What can hang from each mark
K_509: K_323
K_508: K_323
K_35: K_323
K_323: K_35 K_406 K_508 K_509 K_805
K_110: K_508
K_805: K_726
K_726: K_406
K_406: K_323

Each row was made from one small tree. The marks that hang from a mark follow it in brackets, in the order of their numbers. Every link used is in the known rows. Write each row's tree.
Known rows
K_323{K_35 K_508 K_509 K_805{K_726}}: |  2.936 | -0.592 |  0.256 | -0.261 |  1.729 | -1.204 | -1.642 |  2.046 | -2.817 |  2.807 |  1.052 |  2.959 | -0.865 | -6.055 | -0.498 | -3.980 | -0.585 |
K_509{K_323{K_35 K_406 K_508 K_805}}: |  0.063 | -0.041 | -1.373 | -3.034 |  1.772 | -0.806 |  0.797 | -1.008 | -1.527 |  4.140 | -2.243 | -1.776 | -0.697 | -2.450 |  2.128 |  2.233 |  1.321 |
K_110{K_508{K_323{K_406 K_509 K_805}}}: | -0.232 |  0.484 | -2.364 | -1.932 |  5.510 | -2.653 |  2.121 |  2.752 |  1.129 | -1.861 |  1.052 |  4.450 | -1.124 | -1.195 |  0.427 |  1.450 |  2.159 |
K_35{K_323}: | -2.373 |  2.895 |  0.676 |  3.594 | -4.586 |  2.010 | -0.144 | -2.868 |  1.148 | -3.264 | -0.370 | -4.638 |  1.865 |  6.665 | -3.639 |  4.854 | -2.812 |
K_509{K_323{K_805}}: | -1.596 |  1.635 |  2.870 |  1.934 | -4.424 |  1.052 | -1.249 | -3.863 |  3.510 |  1.212 | -1.832 | -4.452 |  1.608 |  3.321 | -1.172 |  2.400 | -2.192 |
K_726{K_406{K_323}}: | -2.166 | -0.621 |  1.023 |  1.187 | -4.435 |  5.448 |  0.034 | -3.755 |  0.737 | -4.958 | -1.469 | -3.293 |  3.043 |  7.202 | -0.861 |  2.525 |  0.014 |
K_509{K_323{K_35 K_406 K_508 K_805{K_726}}}: |  1.317 | -0.695 | -0.041 | -2.815 |  1.640 | -3.120 |  0.812 | -1.143 | -0.599 |  6.898 | -2.192 | -3.712 | -2.825 | -5.351 |  2.554 | -1.357 |  1.392 |
K_35{K_323{K_406}}: | -0.671 |  1.726 | -1.554 |  3.262 | -1.251 |  1.254 |  0.932 | -3.550 |  0.554 | -2.414 | -0.597 | -4.152 |  0.874 |  5.996 | -2.331 |  5.800 | -0.736 |
K_406{K_323{K_35 K_509 K_805{K_726}}}: | -0.131 | -0.322 |  3.405 |  1.234 | -3.086 | -0.311 | -1.834 |  1.669 |  1.759 |  1.528 |  1.849 |  0.142 | -0.612 | -4.048 | -0.104 | -5.009 | -1.707 |
K_406{K_323{K_35 K_508 K_509}}: | -0.943 | -0.121 |  0.034 | -2.315 | -1.814 |  3.383 |  0.428 |  3.108 | -2.203 | -2.888 |  2.059 |  1.820 | -0.116 | -0.040 | -0.278 |  0.548 |  0.414 |
K_406{K_323{K_35 K_508 K_509 K_805{K_726}}}: |  0.137 | -1.374 |  1.675 | -2.302 | -0.252 | -1.283 | -0.644 |  4.897 | -0.663 |  2.143 |  1.728 |  3.331 | -2.281 | -5.191 |  2.390 | -5.626 |  0.021 |
K_509{K_323}: | -1.615 |  1.931 |  2.804 |  2.371 | -6.023 |  3.270 | -0.191 | -5.611 |  2.659 | -0.891 | -1.711 | -7.901 |  1.636 |  5.211 | -3.362 |  4.884 | -1.852 |
K_406{K_323{K_35 K_509}}: | -1.169 |  0.719 |  1.988 |  0.939 | -4.473 |  4.419 | -0.836 | -0.098 |  0.277 | -3.744 |  2.129 | -1.111 |  1.476 |  1.155 | -2.867 |  1.194 | -1.174 |
K_805{K_726{K_406{K_323}}}: | -1.162 | -1.510 |  2.349 |  1.586 | -4.872 |  3.053 |  0.162 | -4.128 |  1.639 | -2.100 | -1.732 | -5.473 |  0.853 |  4.015 | -0.518 | -1.212 |  0.079 |
K_508{K_323{K_35 K_406 K_509 K_805{K_726}}}: |  2.961 |  0.842 |  0.306 |  0.341 |  2.157 | -4.319 | -0.665 |  0.162 |  0.771 |  4.102 |  1.756 | -1.161 | -2.340 | -5.165 |  0.801 | -2.284 |  1.655 |
K_35{K_323{K_509}}: | -1.307 |  2.628 | -0.184 |  2.441 | -2.731 |  1.181 | -0.237 | -0.377 |  1.368 | -3.195 |  2.649 | -0.886 |  1.529 |  4.587 | -3.683 |  3.859 | -2.027 |
K_35{K_323{K_406 K_508 K_509 K_805}}: |  0.534 |  0.152 | -3.842 | -1.446 |  5.031 | -2.470 |  1.281 |  4.251 | -0.947 |  0.503 |  2.174 |  6.130 | -0.992 |  0.701 |  2.223 |  1.528 |  1.108 |

Write each row's tree
| -0.606 |  0.784 | -3.119 | -0.208 |  1.371 |  0.196 |  2.205 | -0.203 | -1.631 | -1.529 | -0.801 | -1.412 | -0.788 |  4.889 |  0.093 |  5.141 |  1.081 | => K_35{K_323{K_406 K_508}}
|  3.363 | -1.222 | -3.160 | -1.041 |  5.320 |  0.661 | -0.641 |  1.821 | -4.144 |  0.809 |  0.878 |  5.556 |  0.291 | -3.804 |  0.089 |  0.784 |  1.405 | => K_323{K_35 K_406 K_508 K_509 K_805}
| -1.312 |  2.154 |  0.184 |  2.283 | -1.233 | -0.787 | -1.291 |  1.446 |  2.003 | -1.085 |  2.506 |  2.631 |  1.657 |  2.278 | -1.545 |  1.346 | -2.799 | => K_35{K_323{K_509 K_805}}
| -0.712 | -2.301 | -1.246 | -3.323 |  1.969 |  1.581 |  0.461 |  3.816 | -0.545 | -2.228 |  1.301 |  7.083 |  1.169 |  1.846 |  3.980 | -1.884 |  1.650 | => K_726{K_406{K_323{K_508 K_509 K_805}}}
| -0.119 |  0.345 |  0.790 |  1.753 | -0.876 |  0.260 | -0.188 | -4.718 |  2.867 |  2.158 | -1.997 | -4.125 |  0.616 |  2.742 |  0.022 |  3.342 | -0.159 | => K_509{K_323{K_406 K_805}}
| -0.593 |  0.368 | -1.129 | -5.098 |  4.182 | -4.073 |  1.211 |  2.550 | -0.808 |  1.403 |  0.285 |  2.696 | -0.316 | -7.361 |  1.051 | -3.640 |  1.279 | => K_110{K_508{K_323{K_35 K_509 K_805{K_726{K_406}}}}}
|  3.304 | -1.849 | -1.292 |  0.511 |  3.006 | -1.255 | -0.512 | -1.090 | -3.598 |  3.590 | -2.143 | -0.642 | -1.608 | -4.454 |  0.390 | -1.992 |  0.999 | => K_323{K_35 K_406 K_508 K_805{K_726}}
| -1.851 |  1.696 | -0.175 | -1.777 |  2.185 | -1.831 |  1.190 |  3.582 |  1.554 | -3.036 |  1.284 |  3.898 | -0.071 | -0.591 | -0.460 |  0.632 |  0.191 | => K_110{K_508{K_323{K_509 K_805}}}
| -0.934 | -1.271 |  0.605 | -1.185 | -0.295 |  1.318 | -0.276 |  4.970 |  0.556 | -2.080 |  1.987 |  6.167 | -0.341 |  1.831 |  2.191 | -1.572 |  0.308 | => K_406{K_323{K_508 K_509 K_805}}
|  3.188 | -1.949 | -1.437 | -2.722 |  3.926 | -0.729 | -1.097 |  0.786 | -4.012 |  2.790 |  0.259 |  4.505 |  0.622 | -5.935 |  0.956 | -4.199 |  1.097 | => K_323{K_35 K_508 K_509 K_805{K_726{K_406}}}
| -1.487 |  1.119 | -2.039 | -0.775 |  1.740 |  0.144 |  3.281 | -1.508 |  0.206 | -4.262 | -1.526 | -3.056 | -0.928 |  2.978 | -1.351 |  5.109 |  2.101 | => K_110{K_508{K_323{K_406}}}
|  2.006 | -2.268 | -0.704 | -0.253 |  1.769 |  0.038 | -0.750 | -1.725 | -2.359 |  1.422 | -2.518 |  0.957 |  0.648 | -0.026 |  1.416 | -2.694 |  0.638 | => K_323{K_508 K_805{K_726{K_406}}}
| -0.177 |  1.437 |  1.598 |  2.700 | -1.116 | -3.314 | -1.159 |  1.137 |  2.731 |  1.807 |  2.137 |  0.689 | -0.457 | -0.506 | -1.096 | -2.325 | -2.489 | => K_35{K_323{K_509 K_805{K_726}}}
|  0.253 | -1.820 | -0.393 | -4.350 | -0.044 |  1.298 |  1.145 |  1.491 | -2.568 | -0.110 |  1.330 |  1.066 | -0.741 | -2.948 |  1.813 | -3.308 |  1.973 | => K_805{K_726{K_406{K_323{K_35 K_508 K_509}}}}
|  1.662 | -0.567 | -2.462 | -0.893 |  4.784 | -5.011 |  1.100 |  4.101 | -0.008 |  3.427 |  1.991 |  4.023 | -3.210 | -2.370 |  2.849 | -2.201 |  1.096 | => K_35{K_323{K_406 K_508 K_509 K_805{K_726}}}
| -2.090 |  0.003 |  0.849 | -0.179 | -4.447 |  5.477 | -0.183 | -3.533 | -1.186 | -3.840 | -1.876 | -3.965 |  3.301 |  3.470 | -1.287 |  2.011 | -0.318 | => K_726{K_406{K_323{K_35}}}
|  1.677 | -1.366 |  1.350 |  3.262 | -1.039 |  1.023 | -1.996 | -4.833 |  0.179 |  0.823 | -2.587 | -2.303 |  2.241 |  1.102 | -1.419 | -2.042 | -0.958 | => K_323{K_805{K_726{K_406}}}
| -1.457 | -0.727 |  4.514 |  3.803 | -5.458 |  0.363 | -1.507 | -1.148 |  3.436 |  0.062 | -1.031 | -3.168 | -0.553 |  1.906 |  0.136 | -3.523 | -1.771 | => K_406{K_323{K_805{K_726}}}
| -2.388 |  0.530 |  2.535 |  2.055 | -4.944 |  2.771 | -1.825 | -0.462 |  0.672 | -1.622 | -1.119 | -1.757 |  1.777 |  0.979 | -0.589 | -0.215 | -2.251 | => K_406{K_323{K_35 K_805}}
|  0.245 |  0.627 |  0.085 |  3.435 |  0.167 | -3.460 |  0.011 | -1.772 |  2.113 |  2.762 | -1.147 | -3.069 | -1.122 |  0.816 |  0.109 | -0.292 | -1.163 | => K_35{K_323{K_406 K_805{K_726}}}
|  2.250 | -1.590 | -2.239 |  1.711 |  3.157 |  1.395 | -0.085 | -0.957 | -2.347 | -0.776 | -1.828 |  2.251 |  0.046 |  2.312 |  0.506 |  2.168 |  1.201 | => K_323{K_406 K_508 K_805}
|  0.752 |  0.395 | -1.335 | -3.108 |  5.252 | -5.118 |  1.797 |  2.906 | -0.282 |  2.099 |  0.784 |  1.584 | -2.964 | -8.178 |  0.620 | -2.412 |  1.892 | => K_110{K_508{K_323{K_35 K_406 K_509 K_805{K_726}}}}
